Each row was made from one path, in order. Every step used is in the known rows, and no mark comes twice. Write each row's path.
Known rows
kidusar/foneg: 2	-23	-26	17	9	11	3	-20	11	13	23	2	7	-7	5	-11	-3	-2	-15	18	-15	14	1	-27	20	23	27
zigul/foti: 0	-11	-6	32	16	21	-5	-15	-12	5	33	-8	1	32	0	-19	-5	8	-34	19	-23	2	-11	8	7	19	12
foti/foneg: 2	-10	1	5	-6	7	-14	-5	20	6	8	0	-8	-22	0	6	6	-22	-18	0	9	11	-6	-3	16	-4	30
foneg/foti/pamevi/zonub/luti/kidusar: 4	17	1	-7	-5	-23	9	30	-8	-9	-40	-20	-7	-8	28	2	-48	28	9	-26	13	-15	-5	5	-17	-3	-24
foti/pamevi: -15	-26	-8	-7	-16	15	-3	-3	20	10	8	-8	1	-8	11	-10	3	-5	-20	-8	6	-20	-15	1	10	9	10
luti/foti/pamevi/zonub/zigul/rusuk: 0	-11	-12	-4	-2	13	18	-17	6	23	-4	9	12	15	5	19	24	-10	-9	2	13	-12	4	16	7	11	-23
foneg/foti/pamevi/zonub: -1	11	6	-8	9	-1	-4	44	1	-23	-23	-14	-7	-8	-17	-3	1	-11	11	-10	10	-19	-3	8	-3	7	-8
zigul/vegu/foneg/foti/pamevi: -15	11	19	0	-15	20	31	20	13	5	-3	-17	-7	21	-26	6	13	32	2	-1	-11	-24	-15	17	8	0	16
pamevi/foti: 15	-2	-13	1	8	-5	-19	1	-23	-7	8	7	6	0	11	-33	7	-41	-22	5	11	10	-6	-6	-10	3	-22
luti/kidusar/foneg/zonub: 12	-15	-5	27	4	13	4	-10	15	14	12	-5	0	12	-9	-3	-21	0	30	-3	0	34	-6	-19	9	11	-4
foneg/zonub: 14	-8	11	22	9	28	-4	-5	6	9	19	-16	10	21	-14	-2	3	-34	18	16	2	37	-12	1	13	-1	0
foti/foneg/zonub: 9	-3	21	15	-1	16	-13	0	23	3	12	-7	-7	1	-27	12	9	-28	22	-1	14	35	-8	0	11	-14	18
luti/kidusar/foneg: 5	-25	-31	19	-1	4	8	-18	10	21	6	3	0	-9	22	-13	-31	11	-7	-2	-7	9	-4	-26	14	27	3
kidusar/foneg/foti: 5	-5	9	20	20	2	6	12	16	11	13	-18	-10	19	-25	1	-16	10	-3	21	-15	11	-3	-8	26	18	26
luti/kidusar/foneg/zonub/pamevi/foti: 3	-1	-15	-9	6	-19	-21	-12	-17	-9	-3	28	-8	-15	13	-24	-7	1	9	-15	10	11	18	-19	-24	10	-27
foti/foneg/kidusar: 10	-1	28	-7	-15	2	-4	7	11	13	-1	-5	-24	5	-11	-2	-23	-21	-1	-9	14	15	-8	15	-7	-1	41
foti/pamevi/zonub/luti/kidusar: 3	8	-15	-9	-11	-17	8	14	-12	-8	-35	-11	2	-20	44	-5	-42	18	3	-27	13	-13	-3	-3	-21	-3	-26
luti/foti/foneg/rusuk: -2	-23	9	30	-1	2	-28	5	14	25	3	-31	-18	22	-13	5	16	-18	16	1	12	18	-11	11	22	-18	-6
vegu/foneg/zonub/zigul: 6	-15	19	10	2	24	14	-42	13	7	18	22	16	12	-10	16	12	-29	21	30	-22	40	7	-3	17	-6	-4
zigul/vegu/foneg/foti: 8	29	23	24	8	28	40	18	-8	9	2	-23	2	40	-29	7	10	16	3	29	-29	7	-11	19	15	1	16
vegu/foneg/foti/pamevi/zonub/luti: -3	28	13	-9	4	-14	18	30	-13	-33	-32	-23	-1	-5	1	2	-10	28	19	-4	-5	-11	5	2	-16	-22	4
foneg/zonub/luti/foti/pamevi: -13	-3	8	-11	-23	-14	-1	2	6	13	-1	-32	-6	12	4	3	-2	23	10	-15	15	-25	-20	11	11	-23	-5
kidusar/foneg/zonub/pamevi/foti: 1	-1	-11	-11	12	-15	-23	-13	-17	-14	7	28	-4	-14	3	-23	12	-7	4	-3	5	14	21	-21	-19	7	-11
foti/pamevi/zonub/zigul: -5	-12	-7	-24	-1	-1	-6	-15	8	-8	-4	35	15	-30	11	15	14	-30	-7	4	-1	-4	16	-3	-1	7	-11
luti/kidusar/foneg/foti/pamevi/zonub/zigul: -5	-8	-2	-19	2	-17	2	-2	17	-5	-14	33	-2	-24	0	21	-12	2	8	-9	-1	-9	18	-9	-1	16	-16
kidusar/foneg/foti/pamevi/zonub: -4	8	-2	-7	11	-6	-2	39	6	-23	-19	-7	-10	-14	-23	-2	1	4	14	-12	5	-18	3	-6	-2	13	2
pamevi/zonub: 16	8	-17	7	19	13	-4	19	-20	-18	-12	-5	13	-13	7	-13	5	-43	-1	10	1	11	2	-4	-3	10	-11
kidusar/foneg/foti/pamevi/zonub/zigul/vegu: 0	28	-7	-20	-2	1	27	1	-2	7	5	38	20	-7	-15	39	37	16	-10	8	-15	-12	20	3	-13	13	13
vegu/zigul: 15	0	-12	39	6	29	6	-16	-6	7	4	10	29	9	22	-8	-8	-2	-20	37	-11	31	-3	-12	14	-29	-11
luti/foti: 8	-8	-10	15	-2	5	-5	-8	-13	29	13	-33	2	20	13	-11	-2	-21	-14	16	-1	-8	-24	13	34	-1	-15

Which path is each row?
1	27	-15	-24	-13	3	21	-9	-18	17	4	29	27	-5	6	32	43	-3	-16	5	-7	-22	8	16	-8	1	-10 -> luti/foti/pamevi/zonub/zigul/vegu
-4	1	-4	-20	-4	-20	-33	-7	-2	-13	-3	28	-18	-41	9	-8	15	-13	-21	-14	17	-1	16	-8	-13	-7	11 -> zonub/pamevi/foti/foneg
-2	47	9	-14	-1	-11	33	32	-21	-26	-30	-16	9	0	-1	13	7	38	13	-2	-9	-16	7	8	-26	-22	9 -> zigul/vegu/foneg/foti/pamevi/zonub/luti
6	25	26	14	7	22	40	2	-3	12	7	-3	6	35	-26	21	14	12	2	34	-33	9	-1	18	15	0	12 -> zonub/zigul/vegu/foneg/foti
-3	17	-9	-17	-1	-17	4	17	-13	-23	-22	-12	10	-22	25	0	-6	10	-1	-8	6	-12	7	-5	-20	-15	3 -> foti/pamevi/zonub/luti
4	0	24	25	7	14	-15	-3	15	-2	23	-5	-14	19	-37	7	6	-3	15	-2	4	27	-7	6	3	-10	21 -> zigul/foti/foneg/zonub
-4	21	1	-15	7	-28	8	28	-4	-26	-23	-14	-2	-15	2	7	-13	34	11	-9	1	-12	12	-10	-16	-11	15 -> kidusar/foneg/foti/pamevi/zonub/luti
0	-2	-17	-17	8	-13	-25	-13	-28	-10	1	24	0	-20	27	-30	9	-20	-26	3	4	-3	14	-9	-17	10	-16 -> zonub/pamevi/foti
-16	-17	4	-1	-11	-5	6	17	32	12	-5	-14	-21	3	-12	0	-27	36	0	-20	5	-25	-12	-3	14	18	9 -> luti/kidusar/foneg/foti/pamevi
12	23	-9	0	5	-23	0	12	-33	1	-14	-36	6	5	23	-3	-7	-1	2	7	3	-11	-7	9	8	-20	-19 -> pamevi/zonub/luti/foti
-14	-13	17	-4	-7	6	0	21	25	7	1	-22	-14	11	-15	0	-7	9	-9	-6	5	-22	-18	12	16	7	12 -> foneg/foti/pamevi
2	-39	-18	42	8	10	-8	-7	13	26	4	-15	-3	21	7	-10	-14	3	19	2	-4	30	-1	-16	10	15	-14 -> luti/kidusar/foneg/rusuk
-3	12	-12	13	9	9	-4	19	-15	-30	-13	10	6	-2	-5	-14	4	17	-4	-6	-1	-14	2	-2	-17	-9	-17 -> vegu/zigul/foti/pamevi/zonub
-2	6	-14	-11	-2	-4	-8	26	-13	-12	-20	-17	-2	-13	1	-10	10	-16	8	-16	15	-30	-10	7	3	1	-23 -> luti/foti/pamevi/zonub
5	8	23	-27	-13	-20	-19	5	-6	-4	-10	17	-31	-11	-4	-14	-16	-14	-3	-20	21	6	10	9	-29	-3	26 -> zonub/pamevi/foti/foneg/kidusar
-8	4	-11	0	9	5	-8	21	-13	-27	-6	-1	-3	-4	-7	-16	6	2	-5	-14	1	-24	-2	4	-15	13	-7 -> zigul/foti/pamevi/zonub
2	23	-14	-23	-9	13	23	-10	-12	9	4	40	33	-13	7	32	44	-8	-21	9	-10	-11	14	9	-17	8	1 -> foti/pamevi/zonub/zigul/vegu
6	7	-5	4	-5	-17	2	-8	-21	22	4	-39	6	17	28	-2	-12	6	-12	15	-2	-10	-16	10	20	-20	-7 -> zonub/luti/foti
15	8	26	-15	-14	-15	-14	13	-3	-2	-5	6	-28	1	-14	-17	-16	-27	-1	-19	25	13	-3	11	-25	-7	21 -> pamevi/foti/foneg/kidusar
-24	-27	0	-5	-9	6	-6	-27	16	6	27	18	-2	8	2	2	4	22	-31	-2	-12	-25	-2	7	3	13	10 -> zonub/zigul/foti/pamevi
10	-6	-9	-9	13	3	-4	-20	-5	-5	1	33	22	-22	15	14	10	-46	-10	22	-9	16	19	-5	3	9	-12 -> pamevi/zonub/zigul
-16	-7	0	-11	-20	-19	2	-3	13	12	3	-26	-8	7	-2	3	-3	38	15	-17	9	-25	-13	-2	11	-18	4 -> kidusar/foneg/zonub/luti/foti/pamevi
-5	-8	-7	-23	-4	-10	-7	-13	2	0	-6	24	9	-21	9	14	13	-25	-3	2	2	-16	9	3	8	0	-23 -> luti/foti/pamevi/zonub/zigul
-9	-6	9	-8	1	8	-19	-19	13	1	5	14	-10	-23	3	12	10	-3	8	0	1	16	17	-4	3	-1	24 -> foti/foneg/zonub/pamevi
7	10	2	10	0	-19	4	-8	-10	18	9	-36	1	23	3	4	-9	19	18	9	-1	7	-10	-2	19	-22	-2 -> kidusar/foneg/zonub/luti/foti
-22	-28	0	1	-12	-2	-1	-27	25	9	22	24	-10	10	-9	5	-12	43	-1	-19	-7	-16	0	-5	-2	15	1 -> luti/kidusar/foneg/zonub/zigul/foti/pamevi
8	-7	20	-10	-1	-8	-19	-28	18	1	16	41	2	-12	-15	22	17	-39	9	5	11	35	14	-5	-1	-16	-4 -> pamevi/foti/foneg/zonub/zigul
-23	-20	15	5	-9	15	8	-27	17	-3	23	14	-6	21	-20	0	10	28	3	-2	-17	-11	-2	7	2	1	6 -> vegu/foneg/zonub/zigul/foti/pamevi
-6	20	-5	-9	5	-18	2	15	-20	-28	-14	-11	5	-7	17	-4	-8	29	-6	-8	-1	-17	7	0	-26	-11	6 -> zigul/foti/pamevi/zonub/luti
-24	-27	4	-1	-5	3	-3	-29	26	4	33	23	-6	11	-20	7	7	35	-6	-7	-12	-13	3	-5	2	12	16 -> kidusar/foneg/zonub/zigul/foti/pamevi
10	-3	18	32	6	39	18	-9	3	-1	10	-18	6	28	-24	-10	7	-20	38	20	-15	41	-12	-2	16	-10	-1 -> vegu/foneg/zonub
15	13	-16	2	0	-13	9	10	-23	-5	-31	-12	8	-14	46	-6	-44	5	2	-13	7	4	-1	-4	-18	-1	-28 -> pamevi/zonub/luti/kidusar
3	3	-4	-11	10	-9	-26	-8	-22	-14	3	21	-1	-9	9	-24	13	-22	0	0	9	13	15	-8	-21	1	-21 -> foneg/zonub/pamevi/foti
